Each row was made from one walk, in order. Every step used is in the known rows, and no mark comes twice. Write each row's walk.
Known rows:
pizo > nomalim > tefek: [1.535, 0.399, -0.060, -0.897, 0.498, -2.141, -4.077, -2.213, -2.203, -0.133, -1.616, 0.549, -1.913, 0.357, -0.162, -0.291, 2.275]
tefek > gemad > pizo > vupi: [1.241, 0.656, 2.755, 1.163, -2.392, 2.892, 0.348, -2.783, 0.153, 2.511, -4.097, -0.937, 0.012, -2.996, 0.264, -1.566, 2.415]
vupi > tefek > gemad: [-0.471, -3.229, 6.634, -3.413, -0.944, 0.542, -0.340, -0.436, 2.446, 0.477, 1.782, -2.519, -2.132, -2.827, 1.967, -0.468, -2.105]
beruv > vupi: [0.827, -0.043, -2.781, -2.240, -3.651, -4.089, 0.073, 0.501, -1.490, -0.841, -1.875, -1.845, -2.097, -0.483, -1.041, 1.783, 2.739]
nomalim > tefek: [1.026, -1.317, 0.744, -0.806, 0.736, -3.398, -0.360, -0.331, 1.113, -2.622, 2.426, -0.574, -2.099, 1.974, -1.314, 1.337, 1.002]
nomalim > tefek > gemad > pizo > vupi > beruv: [1.633, -1.226, 2.688, 1.189, 0.344, 0.183, -0.940, 0.695, 1.336, -0.408, 1.537, 0.428, 2.556, -2.573, 2.613, -1.658, -0.139]
tefek > gemad: [1.030, -0.023, 4.499, -0.931, -2.543, 2.759, 1.757, -2.283, 1.848, 0.273, -0.498, -3.519, -2.659, -2.873, -0.979, -0.227, -0.489]
gemad > tefek: [-1.742, 1.641, -0.562, -4.260, -0.816, -5.317, 1.956, -1.759, -0.706, -2.828, -1.872, -2.664, -7.765, 2.305, 0.736, 1.881, 2.465]
vupi > beruv > gemad: [-0.171, -0.221, 2.327, -0.238, -1.071, -1.194, -1.145, 0.672, 1.128, -3.388, 1.093, -0.109, 1.940, 2.065, 2.513, 2.479, -1.824]
pizo > nomalim > tefek > gemad: [1.869, 0.476, 2.946, -0.872, -0.181, 0.930, -3.306, -1.673, -1.025, 0.488, -0.959, -0.680, -1.363, -2.230, -0.266, -1.550, 0.791]
pizo > nomalim > tefek > gemad > beruv: [0.563, 0.411, 3.005, -0.787, -0.022, 0.319, -3.965, -0.672, -0.117, 1.086, -2.036, -0.163, -1.481, -1.861, 0.275, -3.450, 1.439]
gemad > beruv: [-1.736, 0.407, 0.567, -0.336, -1.465, -3.075, -1.121, -0.565, 2.140, 0.230, -3.737, -0.690, -3.870, 2.155, -0.342, -1.365, 2.983]
tefek > gemad > pizo: [3.475, 0.089, 1.939, 0.235, -3.039, 3.031, 1.360, -1.576, 0.585, 0.236, -0.985, -1.285, -2.430, -3.064, 0.517, -0.467, 2.348]
tefek > gemad > pizo > vupi > beruv > nomalim: [0.800, 0.820, 0.667, 1.166, -3.114, 2.641, -1.479, -0.177, 0.075, 3.554, -1.811, 1.624, 3.311, -3.217, 2.995, -1.939, 1.572]
nomalim > tefek > gemad > pizo: [3.571, -1.201, 2.555, 0.252, -0.468, 0.560, 0.536, 0.191, 1.419, -1.939, 2.928, -0.110, -1.383, -1.510, -0.114, -0.531, 1.419]
nomalim > tefek > gemad: [1.583, -1.597, 4.341, -0.442, -0.091, 0.125, 0.502, -0.167, 2.794, -1.888, 3.123, -1.869, -1.152, -1.325, -1.304, -0.433, -1.024]

Write each row's walk:
[-0.166, -1.246, -0.207, -1.118, -1.927, -0.526, -2.403, 3.328, 1.329, -0.268, 5.091, 2.693, 4.020, -1.383, 3.855, -0.386, -1.373] | vupi > beruv > nomalim > tefek > gemad
[3.763, 1.115, 1.330, 0.016, -2.950, 4.034, -1.218, -2.162, -1.628, 1.610, -3.216, -0.753, -2.266, -3.845, 1.171, -1.414, 2.940] | tefek > gemad > pizo > nomalim
[0.200, -1.036, 4.439, -0.232, 0.082, -0.311, -0.138, 1.135, 3.824, -1.291, 1.533, -0.840, -1.589, -0.621, -0.954, -2.638, -0.005] | nomalim > tefek > gemad > beruv
[3.227, 2.552, 0.765, 0.607, -1.733, 0.797, -3.012, -1.945, -2.099, -2.212, -3.550, 1.900, -0.654, 3.100, -0.710, 2.141, 4.224] | beruv > gemad > pizo > nomalim
[-1.183, 0.738, 2.328, -0.754, -3.449, 1.969, -0.906, 1.125, 3.437, 2.592, -0.864, 0.691, -0.986, -1.120, -0.563, -2.989, 1.487] | tefek > gemad > beruv > nomalim
[1.512, -2.180, 4.316, -2.561, -1.267, 1.540, -2.679, -0.347, -0.299, 1.205, -0.644, -0.590, -1.940, -3.861, 3.747, -1.570, 0.742] | vupi > tefek > gemad > pizo > nomalim
[-1.916, 0.350, -1.916, -0.641, -1.434, -3.816, -3.336, 2.626, 2.636, 1.001, 0.233, 3.786, -0.345, 3.542, -0.653, -2.216, 3.929] | gemad > beruv > nomalim > tefek
[0.361, 0.703, 3.313, -0.005, -0.015, -0.741, -2.326, -1.383, 0.315, -1.010, -3.181, 1.587, 1.752, 3.965, 0.267, 1.582, 2.269] | beruv > gemad > pizo > vupi > tefek
[1.105, 0.305, 2.575, 1.395, -2.326, 2.895, -0.108, -1.305, 0.088, 2.378, -2.831, -0.837, 1.750, -3.876, 2.975, -1.742, 0.857] | tefek > gemad > pizo > vupi > beruv
[3.608, 1.723, 1.116, 0.881, -0.246, -0.005, -3.181, -1.022, -1.349, -3.070, -1.812, 2.434, -0.183, 3.830, -0.873, 1.746, 3.822] | beruv > gemad > pizo > nomalim > tefek
[4.273, 0.594, -3.053, 0.141, -0.783, -1.413, -3.801, -1.558, -3.372, -0.321, -2.259, 2.290, -1.955, 0.283, 1.577, -0.104, 5.913] | gemad > pizo > nomalim > tefek
[-0.014, -0.902, -0.265, -0.105, -0.397, -2.600, -2.489, -2.258, -1.648, 2.211, -4.286, 1.621, 0.183, 0.278, 2.981, -0.099, 3.985] | gemad > pizo > vupi > tefek
[-2.820, 0.065, 1.556, 0.571, -0.744, -0.975, -3.203, 0.455, 0.882, 3.715, -0.658, 2.361, 6.545, -1.070, 3.105, -1.683, -0.961] | pizo > vupi > beruv > nomalim > tefek > gemad
[0.379, 0.182, -3.716, 1.799, -1.026, -2.566, -3.733, 0.538, -1.747, 1.884, -1.364, 4.904, 4.405, 0.897, 3.867, -0.412, 3.858] | gemad > pizo > vupi > beruv > nomalim > tefek
[0.043, -0.181, -2.809, -1.316, -1.759, -2.899, -2.330, 1.400, 0.802, 0.213, 3.795, 3.805, 0.897, 2.815, -1.396, 1.313, 2.740] | beruv > nomalim > tefek
